Every row comes from one small tree of marks. The marks that hang from a mark follow it in brackets, in alphabetical order. Every link used is in the known rows. Which tree was each row made from?
Known rows:
Q[J[F L] X]: [ 0.14 -0.18  0.18 -0.08 -0.21 -0.10 -0.40 -0.14 -0.31  0.02  0.21  0.18
 -0.13 -0.33  0.07  0.14 -0.12  0.04 -0.01  0.17]
L[F[Q]]: [ 0.03 -0.04  0.16 -0.29 -0.02 -0.15 -0.18 -0.27  0.04  0.08  0.11  0.12
  0.00 -0.01 -0.10  0.22  0.09  0.03  0.02  0.02]
L[F[Q[J X]]]: [ 0.00 -0.09  0.17 -0.28 -0.07 -0.15 -0.34 -0.26 -0.03  0.07  0.19  0.05
  0.00 -0.06 -0.12  0.22  0.07  0.06  0.00  0.01]
J[F L X]: [ 0.30 -0.13  0.25 -0.16 -0.21 -0.10 -0.28 -0.11 -0.17 -0.11 -0.04  0.37
 -0.07 -0.33  0.07  0.31 -0.13 -0.12  0.09  0.28]
Q[J[F] X]: [ 0.07 -0.21  0.13 -0.08 -0.04 -0.16 -0.44 -0.03 -0.30  0.04  0.21  0.17
 -0.01 -0.25  0.06  0.11  0.02  0.07 -0.02  0.10]
C[F[Q] J]: [-0.11 -0.17  0.18  0.00 -0.06 -0.14  0.01 -0.09 -0.18 -0.11 -0.09  0.24
 -0.08 -0.10 -0.14  0.05 -0.28  0.08  0.04 -0.30]
C[J]: [-0.06 -0.13 -0.01 -0.16 -0.06 -0.08 -0.09  0.07 -0.15 -0.14  0.10  0.10
  0.00 -0.08  0.05  0.02 -0.25  0.04 -0.01 -0.12]
C[J[Q[X]]]: [ 0.00 -0.17  0.02 -0.11 -0.01 -0.09 -0.22 -0.10 -0.21 -0.15  0.25  0.02
  0.04 -0.30  0.05  0.03 -0.19 -0.08 -0.01 -0.03]
C[L[F]]: [-0.05 -0.11  0.26 -0.18 -0.31 -0.07 -0.13  0.00  0.00  0.10  0.17  0.10
  0.05 -0.02  0.12  0.18  0.20  0.10 -0.06 -0.11]
F[L Q[X]]: [-0.02 -0.11  0.26 -0.11 -0.04  0.05 -0.40 -0.59 -0.30  0.04  0.04  0.28
 -0.03 -0.17 -0.54  0.16  0.03 -0.11 -0.10  0.03]
Q[J]: [-0.02 -0.04 -0.03 -0.05 -0.02 -0.18 -0.27  0.06 -0.25  0.14  0.08  0.08
 -0.11 -0.09  0.08  0.10 -0.02  0.32 -0.04  0.02]
J[Q]: [ 0.11 -0.05  0.02  0.01  0.15 -0.16 -0.17 -0.21 -0.18  0.10  0.16  0.09
 -0.06 -0.33  0.07  0.12  0.10  0.02 -0.02  0.15]
Q[J[L] X]: [ 0.03 -0.17  0.14  0.00 -0.20 -0.08 -0.42 -0.06 -0.29  0.03  0.25  0.03
 -0.20 -0.22  0.06  0.14 -0.13  0.07 -0.05  0.09]
J[F]: [ 0.17 -0.10  0.12 -0.13  0.06 -0.16 -0.11 -0.08 -0.14  0.05  0.03  0.37
  0.02 -0.21  0.09  0.12  0.06  0.01  0.02  0.13]
Q[J[L]]: [ 0.04 -0.01  0.02 -0.04 -0.18 -0.13 -0.22 -0.04 -0.26  0.13  0.07  0.09
 -0.23 -0.17  0.09  0.13 -0.15  0.30 -0.03  0.10]
F[L Q]: [-0.01  0.01  0.18 -0.14 -0.02  0.01 -0.25 -0.58 -0.27  0.11 -0.08  0.32
 -0.06 -0.14 -0.51  0.16  0.01  0.06 -0.09  0.03]
C[F L]: [-0.12 -0.20  0.39  0.18 -0.25 -0.10  0.00  0.11 -0.13  0.09 -0.03  0.27
 -0.10 -0.04  0.12  0.13  0.11  0.15 -0.05 -0.28]
C[F J L]: [-0.20 -0.24  0.31  0.04 -0.37 -0.06  0.05  0.16 -0.17 -0.09  0.00  0.19
 -0.01 -0.07  0.11  0.04 -0.17  0.14 -0.04 -0.42]
C[F]: [-0.06 -0.17  0.22  0.18  0.09 -0.15 -0.06  0.08 -0.13  0.04 -0.04  0.26
 -0.21 -0.03  0.10  0.12 -0.04  0.08  0.01 -0.18]
Q[J X]: [-0.03 -0.20  0.08 -0.01 -0.04 -0.13 -0.46  0.05 -0.29  0.04  0.24  0.03
 -0.09 -0.14  0.04  0.10  0.00  0.09 -0.06  0.01]
Q[J[F[L]] X]: [ 0.05 -0.19  0.17 -0.11 -0.06 -0.07 -0.52 -0.18 -0.37  0.05  0.21  0.22
 -0.01 -0.27 -0.07  0.12 -0.02  0.06 -0.06  0.10]
C[J[F L Q X]]: [ 0.21 -0.13  0.09 -0.23 -0.19 -0.10 -0.21 -0.20 -0.23 -0.21  0.09  0.18
  0.05 -0.48  0.06  0.18 -0.31 -0.09  0.09  0.16]

Write each row's tree:
[ 0.30 -0.13  0.13 -0.13  0.10 -0.22 -0.38 -0.21 -0.22 -0.05  0.04  0.28
  0.14 -0.51  0.07  0.28  0.13 -0.10  0.07  0.30]
J[F Q X]
[-0.03 -0.09  0.24  0.13 -0.06 -0.18 -0.07 -0.16 -0.21  0.11 -0.12  0.27
 -0.23 -0.11 -0.11  0.15 -0.10  0.21  0.02 -0.12]
C[F[Q[J[L]]]]
[ 0.03 -0.17  0.18 -0.11 -0.23 -0.08 -0.46 -0.10 -0.20  0.03  0.31 -0.01
 -0.17 -0.19  0.09  0.18 -0.12  0.06 -0.02  0.08]
Q[J[L[F]] X]
[ 0.19 -0.11  0.18  0.05 -0.10 -0.06 -0.24 -0.37 -0.21  0.01  0.28  0.06
 -0.21 -0.46  0.07  0.17 -0.07 -0.16  0.00  0.25]
J[L Q[X]]
[ 0.24 -0.08  0.15 -0.02 -0.13 -0.11 -0.34 -0.24 -0.21 -0.06  0.10  0.08
 -0.14 -0.45  0.07  0.32 -0.08 -0.10  0.05  0.29]
J[L Q X]
[ 0.05 -0.09  0.14 -0.07 -0.18 -0.13 -0.29 -0.33 -0.26  0.08  0.08  0.14
 -0.11 -0.20 -0.26  0.15 -0.03  0.08 -0.02  0.09]
F[Q[J[L] X]]
[ 0.18 -0.07  0.11 -0.15 -0.22 -0.17 -0.36 -0.04 -0.28  0.03  0.00  0.23
 -0.09 -0.29  0.08  0.25 -0.13  0.21  0.03  0.21]
Q[J[F L X]]
[ 0.00 -0.11  0.11 -0.07 -0.05 -0.16 -0.32 -0.26 -0.25  0.09  0.08  0.14
 -0.03 -0.15 -0.26  0.13  0.06  0.10 -0.04  0.03]
F[Q[J X]]
[ 0.08 -0.02  0.09 -0.12 -0.18 -0.17 -0.26 -0.26 -0.24  0.08 -0.07  0.17
 -0.09 -0.18 -0.25  0.23 -0.04  0.20  0.00  0.10]
F[Q[J[L X]]]
[-0.05 -0.07  0.20 -0.13 -0.11  0.00 -0.48 -0.57 -0.40  0.10  0.04  0.22
 -0.05 -0.19 -0.52  0.16  0.00  0.09 -0.11  0.03]
F[L Q[J X]]
[ 0.27 -0.10  0.20 -0.17  0.08 -0.11 -0.48 -0.42 -0.32 -0.04  0.02  0.35
  0.13 -0.54 -0.12  0.30  0.08 -0.11  0.03  0.31]
J[F[L] Q X]
[ 0.20  0.01  0.15 -0.13 -0.11 -0.10 -0.16 -0.42 -0.07  0.08  0.25  0.03
 -0.19 -0.39  0.13  0.23 -0.07 -0.03  0.04  0.26]
J[L[F] Q]
[ 0.15 -0.13  0.14 -0.28 -0.28 -0.09 -0.17 -0.17 -0.20 -0.23 -0.04  0.27
  0.05 -0.30 -0.10  0.18 -0.33 -0.06  0.08  0.07]
C[J[F[Q] L X]]
[ 0.08 -0.07  0.06 -0.07 -0.21 -0.14 -0.39  0.04 -0.27  0.03  0.03  0.08
 -0.17 -0.19  0.06  0.24 -0.15  0.23  0.00  0.12]
Q[J[L X]]
[-0.04  0.05  0.13 -0.16 -0.09 -0.04 -0.34 -0.56 -0.37  0.17 -0.07  0.26
 -0.06 -0.16 -0.50  0.16 -0.02  0.25 -0.10  0.03]
F[L Q[J]]
[ 0.02 -0.12  0.22 -0.27 -0.02 -0.12 -0.27 -0.28  0.02  0.03  0.19  0.10
  0.00 -0.04 -0.12  0.22  0.10 -0.08  0.01  0.01]
L[F[Q[X]]]
[ 0.22 -0.13  0.22 -0.11  0.10 -0.05 -0.39 -0.54 -0.33  0.03  0.21  0.31
  0.06 -0.55 -0.10  0.15  0.09 -0.18 -0.02  0.27]
J[F[L] Q[X]]
[-0.17 -0.30  0.36  0.02 -0.40 -0.07 -0.12  0.24 -0.17 -0.20 -0.05  0.19
  0.05 -0.09  0.07  0.14 -0.16  0.08  0.00 -0.40]
C[F J[X] L]
[ 0.17 -0.15  0.24 -0.21 -0.01 -0.06 -0.46 -0.19 -0.26 -0.08 -0.07  0.42
  0.09 -0.27 -0.13  0.28  0.01 -0.09  0.01  0.17]
J[F[L] X]
[-0.07 -0.18  0.22  0.05 -0.19 -0.07  0.03  0.02 -0.17 -0.16  0.00  0.20
 -0.23 -0.14  0.10  0.06 -0.46  0.05  0.04 -0.23]
C[F J[L]]
[ 0.17 -0.14  0.19 -0.15  0.02 -0.15 -0.17 -0.30 -0.17  0.03  0.03  0.40
  0.07 -0.26 -0.15  0.13  0.10 -0.09  0.03  0.15]
J[F[Q[X]]]
[-0.05 -0.06  0.25 -0.22 -0.35 -0.11 -0.14 -0.14 -0.05  0.15  0.11  0.11
  0.07 -0.06 -0.03  0.19  0.20  0.21 -0.06 -0.09]
C[L[F[Q[J]]]]
[ 0.19 -0.10  0.23 -0.10 -0.12 -0.06 -0.29 -0.43 -0.09  0.01  0.36 -0.01
 -0.17 -0.43  0.12  0.24 -0.06 -0.18  0.02  0.25]
J[L[F] Q[X]]
[-0.05 -0.21  0.31  0.16  0.05 -0.15 -0.13 -0.13 -0.17  0.02 -0.04  0.28
 -0.16 -0.08 -0.13  0.14  0.01 -0.02  0.01 -0.17]
C[F[Q[X]]]
